Each row was made from one path, in order. Every step used is in the known rows, and no mark comes twice. Write each row's path.
In the rows, zero is written as 128.
Known rows:
zose -> gobu: [107 120 146 106  91 118 137 117 134  98  95  79 105 125 178 143 168 157
 138 117 159 128 157 124 112  88 144 131 133 124 168 153 119]
pogod -> zose -> gobu: [118 140 134  99  89  95 132 133 121  90  98  47 103 121 140 132 170 144
 146 121 151 147 123 135 123  95 184 112 150 143 157 122 130]
vuki -> pogod -> zose -> gobu -> fedu: [121 157 125 109  82 144 131 102 131 155  91  69 114 124  82 109 148 153
 129 165 122 186 151 149 112  78 198 115 158 112 128  99 117]
fedu -> dudu -> dize: [118 169 174 118 125 181 132 138 110 116 116 147 105 127 161 153 140 104
 111 131 142  80 116 145 113 149 161 152 110 108 175 160 155]
dudu -> fedu -> gobu: [117 114 144  88  84 118 178  90 109 111  62 131 115  91 139 144 164 150
 110 128 179 157 127 117 109  99 143 141 169 120 164 155 136]
pakeso -> lideri: [149 100 132 123 123 122 146 115 122 117 130 106 103 137 141 186 123 161
 149 111 140 112 152 115 121 137 126 114 114 122 184 175 130]
fedu -> dudu -> gidi -> lideri: [148 181 138 116  82 185 114 122 138  74 126 149  89 134 163  84 135 133
 110 121  99 138 115 136 127 139 102 188 141 144 129 148 140]
fedu -> gobu: [131 129 146 108 114  87 170  89 112 119  78  82 122 135 159 145 177 137
 124 150 154 124 122 108  86  95 149 136 150 120 172 154 145]
gobu -> zose -> pogod: [115 128 162  95 135 155 169 135  64  82 132 113 103 150 104  93 145 164
 120 125 124 169 166 179 119  83 116 136 146 104 151  91 117]
pogod -> zose -> gobu -> dudu -> lideri: [110 133 128  87 103  93 156 140 119  56 156  80 131 151 149  91 129 138
 169  97 134 171 114 114 131 128 158 160 180 179 149 104 162]
fedu -> zose -> gobu -> dudu -> gidi -> lideri: [ 98 151 137 139  94 129 105 134 153  74 128 110 125 162 180  85 156 152
 153 157  89 222  83 102 130  95 129 189 197 172 118 135 124]
dudu -> dize: [113 119 158 118 127 154 127 131 128 141 110 123 138 146 164 140 138 111
 112 139 166  92 133 149  95 113 159 133 104 102 157 148 144]
dudu -> fedu: [114  92 138  89  69 166 154 100 122 102  87 158 115  83 119 147 134 149
 111 110 168 158 167 142 133 127 137 134 140  87 123 153 123]
gidi -> dudu -> lideri: [134  98 136  98  89 186 135 137 101  80 149 129 122 136 180  55 108 145
 138  93 157 154 147 120  92 147  93 188 125 155 106 153 159]
zose -> gobu -> fedu -> dudu -> lideri: [134 170 150  81  80 189 172 104 101 109 127 127  95 139 168  98 110 135
 129 112 127 129 139 110 127 163 127 175 161 174 178 136 156]
lideri -> dudu -> gobu -> fedu: [117 117 142  74 110 127 134  73  66 184  83 134 163 110  94 113  84 105
 118 189 152 130 151 187  84 121 177 166 166 117 148 113 153]
pogod -> zose: [147 131 128 100 100 108 136 120 116 105 115  73 123 132 104 146 157 123
 128 128 137 139 124 143 114 124 182 113 136 106 117 118 149]
pogod -> zose -> gobu -> dudu -> gidi: [ 99 192 134 110  89  93 106 128 135  67 124 112 126  91 135 116 157 114
 148 133 122 161  91 115 130  66 156 136 194 144 123  66 119]
vuki -> pogod -> zose -> fedu -> gobu: [140 122 127 128 116  86 170 129 119 134  83  86 122 162 104 119 159 156
 117 104 124 199 129 104 107  68 172 110 172 134 113 135 175]
fedu -> gobu -> zose -> pogod: [116 146 163  94 145 114 191 122  58  86 106  99 103 154 117  86 166 166
 121 144 131 171 138 155 108  63 118 138 167 124 179  94 125]
fedu -> gobu -> zose: [118 132 159 105 117 106 185 100  77 114  82  76 119 137 119 122 163 131
 127 167 126 156 112 145 114 101 139 139 171 138 194 112 136]
vuki -> pogod -> zose: [148 124 119 141  99 126 120 129 131 118 134  67 120 124  70 132 158 156
 122 135 128 180 164 159 109  94 187 106 125 108  99 114 136]
gobu -> fedu -> zose -> pogod: [123 136 154 122 124 168 160 102  80 131 125 120 113 175 118 134 171 167
 113 173 115 214 150 123 100  91 148 139 170 107 103 117 131]
dudu -> gidi -> lideri: [138 133 126 111  88 158 106 117 156  92 121 130 119 156 164  73 136 140
 114 132 115 151 132 140 114 109 104 173 135 131 112 137 129]
lideri -> dudu -> dize: [100 104 174 114 134 131 131 128 106 175  97 135 139 110 130 150 109 103
 120 149 172  93 125 186 102 122 169 140 108 109 162 150 138]
zose -> fedu -> gobu -> dudu -> gidi: [104 168 146 115 114  88 149 110 128  99  95 163 148 126 153 119 142 113
 125 115 102 163  81  70 117  58 115 140 209 129 116  99 156]
gobu -> zose -> fedu: [117  99 154 104 116 148 172 132  91 119  87 128 122 172 115 118 111 130
 118 106  98 181 148 127 150 110 118 120 163 105 120 128 155]
gidi -> lideri -> dudu -> gobu -> fedu -> zose: [112  90 141 115 115 151 126  91  70 179  97 106 154 172 114 100 109 130
 130 216 119 220 123 166  93 144 182 206 189 166 126 148 161]
pogod -> zose -> fedu -> dudu -> gidi -> lideri: [156 181 130 103  79 175 123 148 127  81 117 150  88 158 134  69 121 126
 112  87  76 182  93 116 146 135 121 168 169 155  93 137 176]
vuki -> pogod -> zose -> gobu -> dudu -> fedu: [ 83 133 129 113  68 128 135 137 138  80 113 123 116  69  77 122 142 165
 148 109 144 225 147 149 148  82 188 127 192 113 124 109 116]

Which path is each row?
[ 97 108 151 137  96 131 134 124 117 107  97  62  99 147 188 175 187 167
 144 149 138 191 134 101 116  94 160 135 160 166 149 165 116]
fedu -> zose -> gobu
[105  89 155  92 143 112 155 122  30 132 121 104 122 106  89 127  69 132
 152 156 150 152 152 206 125 125 136 153 162 178 225 117 138]
pakeso -> lideri -> dudu -> gobu -> zose
[113  89 149  89 125  97 131 103  63 132 106 119 150  96 123 126  94 121
 129 141 177 120 163 198  86 110 157 169 138 143 157 139 152]
lideri -> dudu -> gobu
[141 146 137 113 103 158 134 150  66  89 128 129 118 128 100 110 108 146
 116  98 122 177 170 151 116 111 169 160 160 148 117 134 188]
vuki -> pogod -> zose -> fedu -> dudu -> gobu
[127  87 146 120 137  95 151 110  98 159 113 110 104  94 108 189  93 147
 153 125 146 113 143 151 125 141 135 118 122 129 187 174 127]
pakeso -> lideri -> dudu
[126  88 141 112 117 113 133 113 117 146  97 105 129 139 119 107 108 133
 136 133 123 145 138 183 111 149 145 174 124 117 139 175 145]
gidi -> lideri -> dudu
[123 172 163 111 118 174 144 171 100 125 108 148 107 154 130 135 121 100
 113  94 122 119  98 118 134 142 177 139 135 116 142 149 186]
pogod -> zose -> fedu -> dudu -> dize
[123 162 131  77  80 130 142  95 119 147  75  73 120 132 108 119 150 120
 135 167 132 156 121 132 118 103 200 114 171 108 147 101 125]
pogod -> zose -> gobu -> fedu
[107 125 145 120  93 188 119  98  63 143 106 117 152 145 141  98 132 137
 126 213 133 219 122 122  77 125 168 192 187 151 103 135 155]
gidi -> dudu -> gobu -> fedu -> zose
[145 175 146 101  99 150 162 147  90  97 103 131  89 130 110 147 135 119
 121  84  97 152 116 100 149 150 162 128 158 116 108 149 185]
pogod -> zose -> fedu -> dudu
[113 138 147 115  97 130 119  95 106 141 103 152 121  68 127 146 119 108
 107 140 147 117 126 162 115  86 116 143 144 135 112  99 111]
lideri -> dudu -> gidi
[129 116 147 108 114  95 183 109 112 129  63 112 128 166 163 135 156 139
 113 101 131 151 122  77 103  84 136 130 167 125 139 165 173]
zose -> fedu -> gobu
[ 90 115 158 124 114 150 154 129  85  68 135 159 111 124 111 146 170 180
 132 128 127 248 142 123 130  93 136 152 195 115 100 128 126]
gobu -> dudu -> fedu -> zose -> pogod
[148 161 140 132  96 166 149 153 108 106 118 128  89 126  89 137 131 143
 111  80  88 179 150 116 147 127 162 121 149 119  95 144 174]
vuki -> pogod -> zose -> fedu -> dudu
[101  64 147 135  83 162 146 117 102 144  89 131 108 110 109 139 127 154
 124 154 136 245 127 152 139 156 152 178 174 159 107 181 131]
gidi -> lideri -> dudu -> fedu -> zose
[109 108 151  90 120 140 148 115  49  95 120 100 139 136 119  94 116 129
 124 165 147 154 162 189 111 109 139 159 157 147 178  98 146]
dudu -> gobu -> zose
[ 93 112 168  80 151 126 161 138  14  99 129 124 122 121  87  78 103 153
 126 140 151 171 180 228 104  75 126 163 163 147 171  88 134]
lideri -> dudu -> gobu -> zose -> pogod
[130 252 145  89  64 171 126 103 111 108  98 140  80  78 123 120 145 105
 110 154 109 135  88 119 136 100 154 135 188 152 137  76 125]
pogod -> zose -> gobu -> fedu -> dudu -> gidi
[110 118 159  78 144 141 160 139  30  68 136 114 122 153 110  65 130 166
 122 134 147 168 182 200 102  68 119 161 158 127 168  86 136]
dudu -> gobu -> zose -> pogod
[ 90 122 174  79 128 120 205 121  36 109  85 139  91  84  75  87 134 163
 114 131 158 196 142 190 127  72 122 142 196 136 181  99 114]
lideri -> dudu -> fedu -> gobu -> zose -> pogod
[125 120 143 137  98 164 145  77 106 165  97  98 135 167 124 171 159 131
 117 208 105 199 120 102 112 130 171 140 170 114 107 135 138]
gobu -> fedu -> zose
[ 95 116 142  90  83 132 151 107 126  76 106 171 140  82 104 153 133 130
 134 117 138 171 135 133 142 127 148 145 177  72 122 132 131]
gobu -> dudu -> fedu
[143 198 151 102  89 184 153  84  99 132  97 142 108 114 113 151 138 108
 110 156 100 107 128 125 118 165 160 147 150  83 149 136 145]
gobu -> fedu -> dudu
[117  98 145 128 125 136 146  84  57 190 109 111 136 138 106 172  95 135
 143 207 133 199 122 142 105 128 175 157 182 182 167 152 148]
pakeso -> lideri -> dudu -> gobu -> fedu -> zose
[ 88 104 151 131  87 150 148 110 112  94 113 143 139 104 116 184 158 141
 134 159 124 244 109 102 142 132 163 153 198 124 102 147 133]
gobu -> dudu -> fedu -> zose
[ 91 112 169  88  99 116 198  94  55 137  57 123 110  71  78 120 125 130
 119 159 153 185 117 179 138 111 144 142 196 145 196 110 121]
lideri -> dudu -> fedu -> gobu -> zose
[148 184 137  72  79 176 171 120  95 105 132 100  84 142 138  95 118 127
 134 111 125 144 114 116 132 161 155 163 172 185 168 117 166]
pogod -> zose -> gobu -> fedu -> dudu -> lideri
[113 172 140 120 102 118 115 102 135  83 134 160 146  98 138 130 143 104
 128 141 113 133 108 112 120  87 121 143 170 102 104  84 128]
gobu -> dudu -> gidi
[137 123 132 100 111  69 182 123 108 123  64  89 126 170 126 132 158 131
 122 104 131 175  99  84 112  90 170 118 185 133 128 143 185]
pogod -> zose -> fedu -> gobu
[109  97 163 124 153 124 140 137 103 187 114 136 119 116 128 172  87 124
 143 137 167  86 122 165 110 131 160 128 105 136 207 173 136]
pakeso -> lideri -> dudu -> dize
[113 147 139  86  84 144 146  90 130 150  73  99 124 135 140 124 145 137
 126 159 133 134 145 122 111  97 166 133 161  99 158 124 118]
zose -> gobu -> fedu
[ 91 142 167 119 146  92 164 138 119 132  88 149 168 174 160 121 136 106
 136 125 131 132  81  93 105  97 171 148 176 108 160 146 183]
zose -> fedu -> gobu -> dudu -> dize
